Known rows, with every way that one mark hangs from another
[J_86 [J_764 [J_582 [J_512 J_726] J_782]]]: [ 0.01  0.02 -0.18  0.09 -0.46 -0.16  0.30 -0.16 -0.05 -0.01  0.07 -0.20
  0.05 -0.10  0.34  0.04 -0.12 -0.04  0.05  0.00]
[J_512 [J_86 J_764] [J_582 J_546] [J_726 J_782]]: [ 0.02 -0.28 -0.56  0.22 -0.26 -0.40  0.31 -0.14  0.02  0.09 -0.15 -0.42
  0.25 -0.20  0.52 -0.02 -0.11 -0.07  0.02  0.07]
[J_764 J_86 [J_582 J_546 J_782]]: [-0.02  0.14 -0.24 -0.04 -0.69  0.01  0.11 -0.21 -0.13  0.19 -0.08 -0.30
  0.09 -0.15  0.40  0.01  0.03 -0.32  0.23  0.13]
[J_764 [J_582 J_512]]: [ 0.08  0.07 -0.02 -0.05 -0.53  0.01  0.23 -0.17 -0.13  0.00  0.12 -0.06
  0.08  0.04  0.32  0.01 -0.10 -0.17  0.16 -0.02]
[J_582 J_512]: [ 0.03  0.12 -0.13 -0.06 -0.42  0.08  0.26 -0.25 -0.04 -0.12  0.34 -0.08
  0.07  0.12  0.23  0.09 -0.26 -0.13  0.03  0.06]
[J_116 [J_545 J_86]]: [ 0.01  0.15 -0.23 -0.06 -0.65  0.13  0.28 -0.08 -0.01 -0.19  0.18  0.04
  0.12 -0.10  0.49 -0.05 -0.21 -0.10  0.17  0.18]
[J_764 J_86]: [-0.01  0.12 -0.13  0.02 -0.64  0.05  0.10 -0.27  0.04 -0.02  0.29  0.02
  0.07 -0.04  0.34  0.12 -0.22 -0.08  0.12  0.21]
[J_105 [J_582 [J_512 [J_86 J_764] J_726] J_546 J_782]]: [ 0.00 -0.04 -0.49 -0.14 -0.44 -0.03  0.23 -0.11 -0.12  0.12 -0.18 -0.41
  0.18 -0.16  0.42  0.05 -0.14 -0.22  0.04 -0.02]
[J_105 [J_582 [J_512 J_86 J_726] J_546 J_782]]: [ 0.00 -0.03 -0.51 -0.17 -0.47  0.00  0.22 -0.14 -0.13  0.14 -0.17 -0.39
  0.19 -0.12  0.40  0.07 -0.16 -0.28  0.08  0.00]
[J_105 [J_582 [J_512 J_86] J_546 J_782]]: [ 0.05  0.04 -0.46 -0.22 -0.51  0.07  0.19 -0.10 -0.09  0.12 -0.10 -0.38
  0.19 -0.13  0.38  0.11 -0.12 -0.28  0.14  0.00]
[J_764 J_582]: [ 0.10  0.06 -0.03 -0.05 -0.62 -0.03  0.24 -0.14 -0.06  0.06  0.16  0.04
  0.14  0.00  0.34  0.09 -0.12 -0.11  0.33  0.06]
[J_764 J_86 [J_582 J_512 J_782]]: [-0.03  0.14 -0.22  0.05 -0.66  0.00  0.08 -0.31 -0.13  0.10 -0.06 -0.27
 -0.05 -0.13  0.34  0.00 -0.01 -0.33  0.03  0.05]
[J_86 [J_764 J_582]]: [ 0.09  0.02 -0.01  0.04 -0.53 -0.10  0.27 -0.08  0.00 -0.04  0.19 -0.02
  0.12 -0.08  0.37  0.07 -0.12  0.10  0.19  0.03]
[J_86 [J_764 [J_582 J_512 J_546 J_782]]]: [ 0.03  0.08 -0.15 -0.02 -0.45 -0.07  0.29 -0.10 -0.08  0.00  0.07 -0.28
  0.10 -0.09  0.34  0.03 -0.05 -0.07  0.12 -0.01]
[J_545 [J_86 [J_764 [J_582 [J_512 J_726] J_782]]]]: [ 0.04  0.02 -0.30  0.12 -0.54 -0.06  0.21 -0.11 -0.12 -0.11 -0.10 -0.20
  0.16 -0.14  0.35  0.16 -0.08 -0.11  0.00  0.14]
[J_764 J_86 [J_582 J_782]]: [ 0.00  0.13 -0.22  0.06 -0.75 -0.04  0.08 -0.27 -0.06  0.16 -0.02 -0.17
  0.01 -0.17  0.36  0.07 -0.03 -0.27  0.20  0.14]
[J_512 [J_86 J_764] [J_582 J_546 J_782] J_726]: [-0.08 -0.23 -0.58  0.22 -0.35 -0.39  0.30 -0.14  0.06  0.13 -0.15 -0.43
  0.24 -0.24  0.53 -0.03 -0.05 -0.07  0.05  0.17]
[J_545 [J_86 [J_764 [J_582 J_512]]] J_116]: [ 0.19  0.00 -0.19  0.01 -0.48  0.12  0.25 -0.12 -0.22 -0.08  0.07 -0.34
  0.13 -0.07  0.40  0.07 -0.07 -0.04 -0.04  0.19]
[J_86 [J_764 [J_582 J_782]]]: [ 0.06  0.05 -0.14  0.06 -0.56 -0.14  0.28 -0.11  0.02  0.01  0.14 -0.13
  0.09 -0.13  0.33  0.13 -0.11  0.01  0.21  0.07]
[J_582 J_512 J_546]: [ 0.02  0.14 -0.15 -0.22 -0.32  0.15  0.29 -0.16 -0.13 -0.08  0.25 -0.26
  0.19  0.15  0.30  0.01 -0.17 -0.21  0.09  0.05]
[J_105 [J_582 [J_512 J_726]]]: [ 0.00  0.00 -0.27 -0.15 -0.46  0.01  0.28 -0.20 -0.12  0.03  0.00 -0.07
  0.11 -0.03  0.36  0.08 -0.36 -0.13  0.08  0.00]
[J_546 [J_582 [J_512 [J_86 J_764]] J_782]]: [ 0.13  0.02 -0.29  0.14 -0.43 -0.04  0.31 -0.25 -0.03  0.05  0.07 -0.33
 -0.09 -0.03  0.18  0.19 -0.16 -0.10  0.10  0.12]
[J_764 J_86 J_582]: [ 0.03  0.07 -0.02  0.03 -0.71  0.01  0.08 -0.22 -0.08  0.08  0.05 -0.02
  0.06 -0.11  0.42 -0.01 -0.05 -0.14  0.17  0.10]

Rows
[-0.04 -0.03 -0.52  0.03 -0.33 -0.10  0.24 -0.17 -0.09  0.04 -0.02 -0.57
  0.16 -0.05  0.35 -0.01 -0.01 -0.26 -0.12  0.03]	[J_582 [J_512 [J_86 J_764] J_726] J_546 J_782]
[ 0.14 -0.25 -0.39  0.21 -0.43 -0.31  0.20 -0.11 -0.02  0.07 -0.07 -0.29
  0.21 -0.13  0.45  0.02 -0.02 -0.04 -0.03 -0.03]	[J_512 [J_86 [J_764 [J_582 J_546]]] [J_726 J_782]]
[ 0.02 -0.07 -0.51  0.05 -0.49 -0.18  0.22 -0.13  0.12  0.12  0.02 -0.37
  0.27 -0.19  0.44  0.09  0.00 -0.19  0.27  0.21]	[J_512 J_86 [J_582 J_546 J_782]]
[-0.02 -0.27 -0.41  0.23 -0.42 -0.34  0.25 -0.20  0.09  0.07  0.01 -0.10
  0.22 -0.12  0.51 -0.01 -0.17 -0.02  0.08  0.19]	[J_512 J_86 J_582 J_726]
[ 0.13 -0.01 -0.06  0.00 -0.56 -0.01  0.16 -0.12 -0.09  0.01  0.08 -0.10
  0.12  0.00  0.37 -0.03  0.02 -0.13  0.09 -0.05]	[J_764 [J_582 [J_512 J_86]]]
[ 0.17  0.03 -0.29 -0.02 -0.47  0.12  0.27 -0.11 -0.24 -0.03  0.00 -0.48
  0.14 -0.10  0.39  0.08 -0.03 -0.13 -0.01  0.21]	[J_545 [J_86 [J_764 [J_582 J_512 J_546 J_782]]] J_116]
[ 0.08  0.05 -0.27 -0.07 -0.54 -0.01  0.18 -0.12 -0.13  0.11 -0.05 -0.38
  0.16 -0.06  0.35  0.00  0.10 -0.32  0.16 -0.01]	[J_764 [J_582 [J_512 J_86] J_546 J_782]]
[ 0.02 -0.11 -0.47  0.11 -0.44 -0.23  0.23 -0.08  0.13  0.08 -0.01 -0.41
  0.25 -0.26  0.48  0.05  0.03 -0.06  0.18  0.16]	[J_512 [J_86 J_764] [J_582 J_546 J_782]]
[-0.09  0.10 -0.29  0.00 -0.55 -0.02  0.13 -0.28 -0.24  0.16 -0.19 -0.41
  0.03 -0.10  0.41 -0.11  0.01 -0.39  0.01  0.04]	[J_764 J_86 [J_582 [J_512 J_726] J_546 J_782]]
[ 0.11  0.03 -0.17  0.07 -0.59  0.00  0.18 -0.05 -0.07 -0.14 -0.01 -0.07
  0.21 -0.14  0.37  0.19 -0.07 -0.01  0.11  0.16]	[J_545 [J_86 [J_764 J_582]]]
[ 0.03  0.09 -0.47 -0.09 -0.43  0.04  0.18 -0.16 -0.04  0.04  0.09 -0.52
  0.18 -0.01  0.28  0.08  0.02 -0.34  0.03  0.06]	[J_582 [J_512 J_86] J_546 J_782]
[ 0.08 -0.27 -0.21  0.23 -0.50 -0.26  0.17 -0.08  0.03  0.02  0.02 -0.09
  0.20 -0.12  0.50 -0.04 -0.02  0.12 -0.04  0.02]	[J_512 [J_86 [J_764 J_582]] J_726]
[ 0.10  0.04 -0.17  0.07 -0.55  0.01  0.18 -0.07 -0.11 -0.16 -0.03 -0.12
  0.18 -0.12  0.36  0.15 -0.06 -0.04  0.03  0.12]	[J_545 [J_86 [J_764 [J_582 J_512]]]]
[ 0.02 -0.12 -0.46  0.21 -0.51 -0.29  0.21 -0.14  0.20  0.05  0.05 -0.27
  0.17 -0.28  0.43  0.11 -0.03  0.00  0.14  0.18]	[J_512 [J_86 J_764] [J_582 J_782]]
[ 0.20 -0.01 -0.19  0.01 -0.52  0.09  0.25 -0.10 -0.18 -0.05  0.09 -0.30
  0.16 -0.10  0.41  0.11 -0.08 -0.01  0.04  0.24]	[J_545 [J_86 [J_764 J_582]] J_116]
[-0.04  0.22 -0.43 -0.16 -0.38  0.08  0.30 -0.23 -0.10  0.02  0.16 -0.47
  0.12  0.06  0.21  0.13 -0.14 -0.39  0.13  0.10]	[J_582 J_512 J_546 J_782]
[ 0.06 -0.25 -0.27  0.23 -0.47 -0.24  0.18 -0.11  0.09 -0.03  0.14 -0.07
  0.21 -0.09  0.47  0.02 -0.10  0.15 -0.07  0.09]	[J_512 [J_86 J_764] J_726]
[ 0.10  0.01 -0.21  0.09 -0.32 -0.05  0.42 -0.33 -0.15  0.04  0.09 -0.19
 -0.10  0.12  0.16  0.16 -0.37 -0.13  0.12  0.10]	[J_546 [J_582 [J_512 [J_726 J_782]]]]
[ 0.00  0.15 -0.27 -0.06 -0.64  0.08  0.30 -0.02 -0.06 -0.14  0.02 -0.14
  0.12 -0.20  0.54 -0.11 -0.09 -0.11  0.16  0.12]	[J_116 [J_545 [J_86 [J_764 [J_582 J_546 J_782]]]]]
[ 0.02 -0.10 -0.25 -0.02 -0.27 -0.02  0.23 -0.10 -0.12 -0.06  0.07 -0.36
  0.22  0.05  0.44 -0.12 -0.04 -0.08 -0.15 -0.03]	[J_582 [J_512 [J_86 J_764] J_726] J_546]
[ 0.03 -0.01 -0.32 -0.02 -0.49 -0.08  0.21 -0.15 -0.17  0.14 -0.12 -0.39
  0.15 -0.05  0.38 -0.05  0.06 -0.32  0.10 -0.01]	[J_764 [J_582 [J_512 J_86 J_726] J_546 J_782]]
[-0.04  0.16 -0.24 -0.05 -0.59  0.06  0.10 -0.25 -0.20  0.14 -0.12 -0.40
  0.03 -0.11  0.38 -0.07  0.05 -0.39  0.07  0.04]	[J_764 J_86 [J_582 J_512 J_546 J_782]]
[ 0.03 -0.25 -0.59  0.15 -0.31 -0.35  0.29 -0.20  0.00  0.14 -0.12 -0.38
  0.26 -0.13  0.48  0.02 -0.14 -0.20  0.11  0.13]	[J_512 J_86 [J_582 J_546] [J_726 J_782]]
[ 0.16 -0.10 -0.21  0.09 -0.59 -0.11  0.12 -0.01  0.08  0.02  0.10 -0.21
  0.23 -0.16  0.44  0.05  0.10  0.04  0.11  0.04]	[J_512 [J_86 [J_764 [J_582 J_546 J_782]]]]
[-0.07  0.11 -0.45 -0.06 -0.43 -0.14  0.38 -0.22  0.04  0.11  0.11 -0.29
  0.19 -0.09  0.33  0.16 -0.24 -0.26  0.40  0.27]	[J_512 [J_582 J_546 J_782]]
[ 0.07  0.00 -0.13  0.07 -0.34 -0.02  0.41 -0.30 -0.13  0.02  0.12 -0.13
 -0.07  0.13  0.20  0.12 -0.36 -0.08  0.12  0.13]	[J_546 [J_582 [J_512 J_726]]]
